Each row comes from the steps of one path. Every step used is in the known rows, and no mark comes twice. Write the path behind each row, first mark first.
Known rows:
seguke, rodo, bami, zuda: [-1.00  2.27  0.00  2.00  1.02  1.50  0.00 -3.78 -0.45  3.45  0.84  1.82
  3.42  0.83 -1.30 -0.98  2.06 -2.10 -4.76  0.06 -4.33 -2.57 -4.50  1.43
 -2.46  1.22 -2.99  0.65]
makedo, zuda, bami, poroga: [ 0.56  2.28 -1.31 -1.37  2.34  4.27  3.88 -3.16 -3.45  1.54  3.01 -0.62
  2.08 -0.81 -2.29 -0.42  4.24 -7.27 -2.08  2.57 -2.52  1.10 -2.97  3.71
 -1.32 -1.39 -2.04 -1.07]
pifa, zuda, makedo: [-0.41  0.45  0.54 -0.67  3.40  1.04  0.19 -2.80 -1.48  1.59  1.54 -1.59
 -0.67 -0.28 -3.39 -0.84  3.53 -3.94 -2.33 -0.95 -5.34 -2.58 -2.80 -0.49
 -3.28 -0.33 -4.08 -2.49]
putif, numit: [-0.58 -3.36 -0.85 -0.15  0.52  1.80  1.00 -2.60  0.17  1.17  0.52 -1.67
  1.57  1.21 -2.70 -0.20  1.62 -0.18 -1.24 -2.64 -3.04 -2.73 -3.87  0.63
 -0.15 -1.39 -4.62 -1.47]
poroga, bami, rodo: [-0.37 -2.52 -1.82  1.99  0.28  2.47  3.39  1.01  1.06  2.74  3.37 -2.27
  3.68 -0.86 -1.07  2.05  3.07 -2.76  2.88  1.09 -5.06 -2.93 -2.73  0.01
 -1.54 -0.62 -3.21 -0.74]
putif, numit, poroga, pifa, zuda: [-0.40 -0.53  1.22 -1.04  0.22 -0.70 -0.39 -2.98 -2.89 -0.03  3.11 -1.62
  1.42  1.11 -3.47  2.21  3.36 -1.34 -0.14 -5.46 -3.96 -5.98 -4.92  2.86
 -3.38 -2.62 -5.13 -0.93]
seguke, rodo, bami, poroga, pifa: [-0.70  1.05  1.00  1.04 -0.63  1.88  0.76 -0.73 -1.50  1.25  4.35  2.83
  3.66  1.93  0.87  0.18  3.32 -2.07 -2.20 -0.47 -3.64 -4.25 -7.55  2.90
 -2.67  1.25 -2.54  3.74]
zuda, makedo: [-1.32 -1.33  0.01  0.86  2.08  1.98  0.26 -1.69 -0.35 -0.63  0.85 -1.23
  0.57  0.89 -2.28 -1.76  3.66 -1.67 -2.49 -1.43 -4.70 -2.75 -3.88 -0.80
 -2.09  0.49 -4.48 -2.31]
putif, numit, poroga: [-0.69 -2.94 -0.12 -0.14 -0.12  1.30  0.99 -3.27 -2.04 -0.55  1.22 -1.94
  2.83  0.99 -3.35  2.29  1.83 -0.29  0.07 -6.23 -1.94 -3.52 -5.72  1.22
 -1.10 -1.91 -5.00 -0.98]
numit, poroga: [-0.61 -2.08 -0.50  0.91  0.40  1.68  0.57 -1.58 -0.71 -1.14  2.33 -1.14
  3.46  1.38 -2.72  1.86  3.19 -1.22  0.80 -4.98 -2.65 -3.97 -5.61 -1.23
 -1.66 -0.77 -4.09 -0.77]
makedo, zuda, bami, rodo, seguke: [ 3.16 -0.45 -1.61  0.15  0.39  4.70  4.14 -1.88 -3.62  4.03  1.24 -0.34
  1.02 -4.03  0.37  2.00  1.56 -5.53  0.47  3.26 -1.47  0.47 -2.59  2.55
 -3.22 -0.85 -1.74 -2.64]
zuda, bami, rodo: [ 0.89 -2.43 -1.96  1.66  0.14  3.20  2.52 -0.16 -0.74  1.93  2.09 -1.94
  3.17 -1.37 -1.92  2.59  2.66 -3.58  2.05  2.15 -2.09 -1.53 -1.19  1.25
 -1.47 -0.96 -1.15 -1.95]
makedo, zuda: [-0.13  0.37 -0.56  0.00  1.74  2.77  1.39 -2.18  0.25  1.45  1.69 -1.00
  1.11  0.45 -1.50 -3.02  3.46 -3.02 -2.81 -0.79 -3.59 -2.09 -3.48 -0.33
 -1.43 -0.43 -3.85 -1.97]
bami, poroga, pifa: [-1.45 -0.76 -1.08  0.37  0.50  1.74  1.46  0.19 -0.84 -0.82  4.34  0.72
  4.46  2.39 -1.62 -0.89  4.59 -1.73 -0.29 -0.06 -4.53 -5.10 -5.58  1.31
 -1.02  0.12 -3.48  0.54]
seguke, rodo, bami, poroga: [-0.26  0.80  0.01  0.46  0.28  2.91  1.40 -2.52 -1.14  1.99  3.04  2.41
  2.72  0.37  0.04  0.84  1.99 -3.40 -1.76 -0.69 -2.25 -1.50 -7.26  2.03
 -1.57  1.37 -2.40  3.39]
seguke, rodo, bami: [ 0.10 -0.76  0.34  1.92  0.35  2.39 -0.04 -1.83  0.37  2.54  1.90  1.49
  2.18  1.07  0.07  0.05  1.68 -1.33 -2.87 -1.41 -3.26 -2.14 -5.96  0.49
 -2.31  1.10 -3.48  1.70]
numit, poroga, pifa: [-1.52 -1.95  0.01  1.47 -0.47  0.78 -0.09 -0.08 -0.71 -2.05  3.64 -0.27
  4.19  2.34 -1.91  1.05  4.58  0.15  0.04 -4.46 -4.12 -6.34 -5.98 -0.24
 -3.04 -0.73 -3.84 -0.59]
bami, rodo, seguke: [ 1.63 -4.29 -2.03  0.95 -0.64  2.88  2.63  0.29 -0.38  2.57  1.68  0.37
  2.54 -1.97  0.23  2.47  0.79 -1.70  1.99  0.77 -1.93 -3.35 -4.96 -1.22
 -1.66  0.64 -2.58 -1.36]
seguke, rodo: [ 0.82 -3.44 -0.83  0.44  0.49  1.46  0.83 -1.51  0.96  1.78  1.81 -0.02
  2.29  0.78  0.09  0.47  1.58 -0.95 -1.37 -2.07 -3.90 -3.00 -5.30 -0.78
 -1.43  0.16 -3.91  0.52]
seguke, rodo, bami, poroga, numit: [ 2.12 -0.44  0.16  4.24  1.15  4.08  1.28 -3.38 -1.86  2.76  2.43  2.30
  3.32 -0.07 -1.70  0.52  1.97 -3.36 -1.65 -0.64 -0.73 -0.87 -7.91  2.72
 -1.02  0.81 -2.54  3.00]
zuda, bami, poroga, numit, putif: [ 1.41 -2.13 -1.18  5.05  2.89  4.59  4.05 -4.05 -2.18  1.99  2.63 -0.65
  2.47 -0.23 -4.76  0.94  2.95 -5.76 -0.13  0.64 -1.77  1.61 -5.28  5.63
  0.46 -0.99 -3.45 -1.84]
zuda, bami, rodo, seguke: [ 2.22 -3.46 -2.02  1.18 -0.34  4.28  3.49 -0.32 -2.20  3.02  1.89 -0.34
  2.93 -3.13 -0.37  4.02  1.27 -3.36  1.89  2.68 -1.93 -0.90 -3.38  1.60
 -2.19 -0.58 -1.06 -1.77]
bami, poroga: [-0.76 -1.48 -1.88 -0.59  1.33  2.79  2.84 -1.37 -0.84 -0.09  3.35 -0.04
  3.66  1.05 -2.67  0.13  3.37 -2.81 -0.25 -0.56 -3.05 -2.62 -5.22  0.29
  0.02 -0.23 -3.26  0.17]
rodo, bami: [-1.31  0.00  0.06  2.02  0.75  2.94 -0.13 -0.76  1.20  1.13  1.77  0.15
  2.42  1.34 -2.45 -1.65  3.14 -1.22 -2.47 -0.62 -3.41 -2.64 -4.85 -0.58
 -1.56  0.58 -3.75 -0.01]
poroga, seguke, rodo, bami, zuda: [-0.59  1.17 -0.75  3.93 -0.72  2.36  0.14 -3.45 -1.31  3.78  1.76  1.71
  2.91 -1.39  0.92  1.64  1.49 -2.61 -4.38  1.14 -4.08 -3.28 -4.42 -1.39
 -1.76  0.66 -2.59  0.60]
numit, poroga, seguke, rodo, bami, zuda, pifa: [-0.76  4.53  0.05  4.76  0.63  0.48  0.10 -5.31 -3.99  1.98  4.02  2.58
  3.85 -1.32 -0.14  3.04  1.27 -3.07 -4.10 -2.59 -3.13 -3.45 -6.38 -1.54
 -2.24 -0.60 -3.13  0.74]

Which path is each row?
[-2.34  1.64 -0.32  0.98  3.19  0.83  0.46 -4.27 -1.33  0.26  0.16 -0.85
  1.95  1.03 -3.77 -3.02  3.97 -2.61 -4.15  0.40 -6.02 -2.69 -2.56  0.27
 -2.18  0.66 -4.18 -3.54] => bami, zuda, makedo
[ 1.66 -3.93 -0.62  0.13 -1.28  2.67  4.40 -1.95 -3.91  2.64  2.54 -1.76
  3.32 -2.60 -0.48  6.59  0.62 -1.74  4.82 -2.38 -2.33 -2.39 -6.00  2.69
 -2.79 -1.67 -4.25 -0.39] => putif, numit, poroga, bami, rodo, seguke
[ 0.72 -4.65 -0.40  6.37  2.40  3.17  1.16 -2.54  1.67  2.15  1.23 -0.91
  1.07  1.35 -3.91 -1.42  1.95 -2.02 -0.62 -2.51 -2.89 -1.30 -5.49  1.81
  0.43 -0.29 -5.55 -2.49] => poroga, numit, putif
[ 0.61  0.08 -0.26  4.15  1.78  4.70  1.38 -2.44 -1.25  1.74  2.31  0.95
  3.25  0.10 -4.11 -0.46  3.40 -3.61 -1.53  0.44 -0.79 -1.11 -6.72  1.91
 -0.42  0.11 -3.14  1.30] => rodo, bami, poroga, numit
[ 0.17  0.39  1.00 -0.19  0.45  0.67  0.69 -3.70 -5.19  0.90  3.83 -2.39
  1.91  0.12 -4.11  3.95  3.69 -2.99 -0.05 -3.44 -3.74 -3.27 -3.16  5.28
 -4.05 -3.55 -3.30 -1.49] => putif, numit, poroga, pifa, zuda, bami
[-0.10  4.50  2.77 -0.47  1.74  0.69 -0.22 -2.92 -4.03  1.65  4.43  2.47
  0.38  0.11 -0.48 -0.09  3.92 -5.57 -3.24  0.25 -5.06 -3.11 -6.18  4.22
 -5.44  1.06 -3.28  1.78] => seguke, rodo, bami, poroga, pifa, zuda, makedo
[ 2.68  0.21 -1.08  1.72  3.45  4.49  2.92 -4.26 -3.67  3.31  3.45 -1.49
  2.24 -2.20 -5.60  2.44  4.03 -7.13 -0.13  2.02 -1.84  0.80 -3.27  4.03
 -1.17 -2.42 -1.82 -0.75] => pifa, zuda, bami, poroga, numit
[ 0.90 -0.05 -0.62  1.35  0.77  1.44  1.51  0.15 -2.00  2.80  4.34 -1.73
  2.12 -1.13 -2.15  2.54  4.17 -4.64  1.52  2.49 -4.36 -3.55 -0.83  2.70
 -3.60 -1.55 -1.08 -1.69] => poroga, pifa, zuda, bami, rodo
[-2.55  1.08 -1.70  1.54  2.43  1.87  2.69 -2.71  0.41  2.94  2.32 -2.31
  4.51  0.90 -3.52 -0.89  4.23 -2.84 -2.30  2.18 -7.67 -2.39 -1.93  1.38
 -1.70 -0.43 -4.30 -1.73] => poroga, bami, zuda
[ 1.27 -3.13 -1.23  0.96 -0.80  3.12  4.02 -0.28 -2.29  1.97  3.78 -1.42
  4.63 -2.36 -0.03  5.87  1.81 -2.91  4.71 -1.55 -2.89 -2.81 -5.92  0.70
 -3.73 -0.61 -2.98 -0.40] => numit, poroga, bami, rodo, seguke
[ 2.58  0.08 -1.26 -0.52  0.53  3.12  3.09 -3.62 -5.04  3.66  4.91 -0.22
  1.95 -3.91  0.71  5.99  1.97 -7.58 -0.27  2.47 -3.21 -0.23 -3.98  1.40
 -1.63 -1.51 -1.18  1.00] => pifa, zuda, bami, poroga, seguke, rodo
[-1.00  3.56  0.89 -0.30  1.46  1.63  0.47 -1.32 -1.63  1.76  5.18  1.19
  1.96  0.85 -3.03 -0.10  4.81 -4.45 -2.03  1.16 -4.44 -4.40 -5.12  3.01
 -3.26  0.10 -3.05  1.54] => rodo, bami, poroga, pifa, zuda
[-0.58  1.02  0.85  2.81 -1.74  1.13  0.16 -6.24 -4.83  2.19  1.23  1.34
  3.45 -1.42 -0.14  3.92  0.44 -2.02 -3.37 -3.60 -2.28 -3.44 -5.96  1.64
 -2.26 -0.97 -3.97  0.65] => putif, numit, poroga, seguke, rodo, bami, zuda
[-2.21  3.24 -1.81  1.86  3.47 -0.18  0.71 -3.98  0.37  1.50  2.59  0.23
  3.59  1.30 -3.99 -2.04  2.82 -1.59 -4.69  0.13 -5.31 -3.16 -2.75 -1.05
 -0.48 -0.71 -3.98 -2.26] => bami, zuda, pifa
[ 1.20 -3.54 -1.64  1.29 -0.24  3.81  4.23  0.73 -0.26  3.82  3.32 -1.28
  3.40 -2.60  0.47  3.73  1.89 -2.41  3.10  1.92 -4.85 -2.05 -4.51  0.34
 -2.63  0.29 -2.95 -0.96] => poroga, bami, rodo, seguke
[ 1.00 -2.67 -1.56  1.26 -0.99  2.96  2.64 -1.92 -2.57  1.59  4.04  1.16
  3.12 -1.56  2.51  3.89  1.13 -3.29 -0.10  0.15 -2.59 -3.20 -6.66 -1.55
  0.06  0.01 -2.73  1.77] => bami, poroga, seguke, rodo
[ 2.48  1.27 -1.21  0.27 -0.12  4.54  4.22 -3.78 -5.54  2.91  4.08  0.58
  1.99 -3.33  2.52  2.69  2.37 -7.86 -1.91  2.92 -2.23  0.55 -4.11  2.16
 -1.44 -1.11 -1.28  0.21] => makedo, zuda, bami, poroga, seguke, rodo
[ 1.08 -4.20 -0.75  2.33 -1.70  1.95  1.03 -2.06 -2.73  0.19  3.26  0.19
  3.37 -1.33  1.98  5.47  1.32 -1.69  0.62 -4.40 -2.38 -4.52 -6.76 -2.72
 -1.72 -0.59 -3.35  0.83] => numit, poroga, seguke, rodo
[ 0.43  3.07  1.22 -0.24  0.55  1.14  0.19 -2.05 -2.15  2.94  4.96  2.11
  1.95  0.37 -0.38  1.09  3.16 -4.36 -1.97  0.26 -4.32 -3.88 -6.62  3.49
 -3.91  0.56 -2.84  3.11] => seguke, rodo, bami, poroga, pifa, zuda
[ 0.18  0.35 -0.26  0.56  1.68  1.76  0.64 -0.68 -1.60  2.07  3.92 -1.86
  1.56  0.11 -3.17  0.87  4.93 -3.63 -1.75  1.03 -5.84 -3.03 -1.61  2.57
 -3.49 -1.99 -2.22 -1.45] => poroga, pifa, zuda, bami
[-2.95  2.52 -0.53  1.79  3.27  1.45  2.43 -3.66 -1.27  1.85  1.48 -2.39
  2.82  0.34 -3.50 -2.13  4.79 -3.18 -3.43  1.78 -8.58 -1.89 -1.83  1.77
 -2.85  0.11 -4.88 -3.23] => poroga, bami, zuda, makedo
[ 1.08 -2.98 -1.50  3.19  2.33  3.60  2.21 -2.25 -1.33  0.79  2.48 -0.24
  3.86  0.32 -3.80  0.33  3.57 -2.91 -0.01 -0.11 -1.19 -1.73 -5.95  0.74
  0.46 -0.65 -3.40 -0.13] => bami, poroga, numit
[ 0.54  1.71 -1.49 -2.18  2.84  2.85  2.85 -3.42 -3.52  2.30  4.00 -1.52
  2.25 -1.36 -4.09  2.44  3.66 -6.77 -0.22  2.20 -3.31  0.02 -2.65  3.37
 -1.96 -1.60 -1.90 -0.45] => pifa, zuda, bami, poroga
[-1.58  1.21 -0.66  0.49  1.04  3.45  1.60 -1.72 -0.47  0.59  3.20  0.97
  3.32  0.95 -2.66 -0.57  3.14 -3.22 -1.44  0.00 -2.50 -1.78 -6.09  1.07
 -0.98  0.62 -3.03  1.73] => rodo, bami, poroga
[ 0.55 -3.00 -0.96  4.98  2.15  3.49  2.99 -3.43 -0.20  1.60  2.49  0.28
  2.14  0.77 -4.33 -0.60  2.29 -4.10  0.29 -1.44 -1.65 -0.75 -6.90  2.98
  1.28  0.02 -4.86 -1.16] => bami, poroga, numit, putif
[ 2.89 -1.30  0.15 -0.75 -1.20  1.64  2.58 -2.82 -6.83  2.39  3.33 -1.12
  1.94 -3.05 -1.58  6.89  1.40 -3.64  2.87 -1.73 -1.63 -3.15 -4.17  5.97
 -4.87 -2.86 -2.27 -1.49] => putif, numit, poroga, pifa, zuda, bami, rodo, seguke
[-1.50 -1.55 -0.57  0.95  1.02  2.61  2.31 -1.18 -0.77  0.30  3.96 -2.76
  4.76  0.63 -2.70  2.73  4.31 -1.80  1.40 -3.48 -5.14 -3.09 -5.23  0.36
 -2.55 -1.29 -4.37 -0.09] => numit, poroga, bami
[ 1.88  0.28 -1.32  1.05  0.90  3.17  3.04 -1.53 -2.38  2.83  2.35 -1.63
  2.07 -2.02 -1.19  0.40  2.83 -6.01  0.48  2.52 -1.98 -0.16 -0.78  2.40
 -2.06 -1.29 -1.31 -2.63] => makedo, zuda, bami, rodo
[ 0.60 -1.96  1.17  3.13 -3.11  2.18  0.48 -3.66 -4.10  1.23  2.00  1.03
  2.04 -1.40  1.54  5.33 -0.06 -1.23 -1.03 -5.17 -1.22 -3.51 -7.55  0.06
 -2.07 -0.98 -4.35  1.81] => putif, numit, poroga, seguke, rodo, bami
[ 2.74 -0.48 -0.13  0.28 -0.76  2.25  2.37 -1.00 -5.50  1.99  4.59 -0.28
  3.28 -3.18 -1.16  6.36  2.99 -4.57  3.60 -0.26 -2.34 -3.51 -3.80  3.35
 -5.46 -1.43 -1.45 -1.42] => numit, poroga, pifa, zuda, bami, rodo, seguke
[-2.40  1.54 -1.18  1.45  1.85  1.50  2.65 -3.47 -1.16  0.83  2.92 -2.75
  6.35  0.82 -4.21  1.89  4.46 -2.85 -0.73 -1.97 -6.14 -2.98 -3.78  1.36
 -2.55 -1.17 -4.31 -1.18] => numit, poroga, bami, zuda
[-0.49  4.53 -0.42  4.55  0.99  0.82  0.42 -4.47 -1.76  3.62  3.35  2.36
  2.65 -1.02  0.38  0.63  1.23 -2.64 -6.02  0.65 -4.51 -3.24 -4.44 -1.85
 -1.28 -0.01 -2.84  0.52] => poroga, seguke, rodo, bami, zuda, pifa
[-0.42 -3.36 -1.07  2.67 -1.03  2.58  0.95 -1.09 -2.07 -0.99  3.33 -1.20
  3.25 -0.61 -0.65  4.30  2.65 -1.68  0.40 -3.68 -2.57 -4.62 -5.65 -3.39
 -1.00 -1.15 -3.78 -1.08] => numit, poroga, seguke
[-2.77  2.75  0.31  1.37  2.74  1.15  1.93 -4.64 -3.22 -0.24  2.10 -2.37
  4.01  0.41 -4.05  0.75  5.21 -3.78 -1.68 -1.75 -6.88 -2.67 -3.45  1.78
 -4.11 -0.22 -5.02 -2.74] => numit, poroga, bami, zuda, makedo
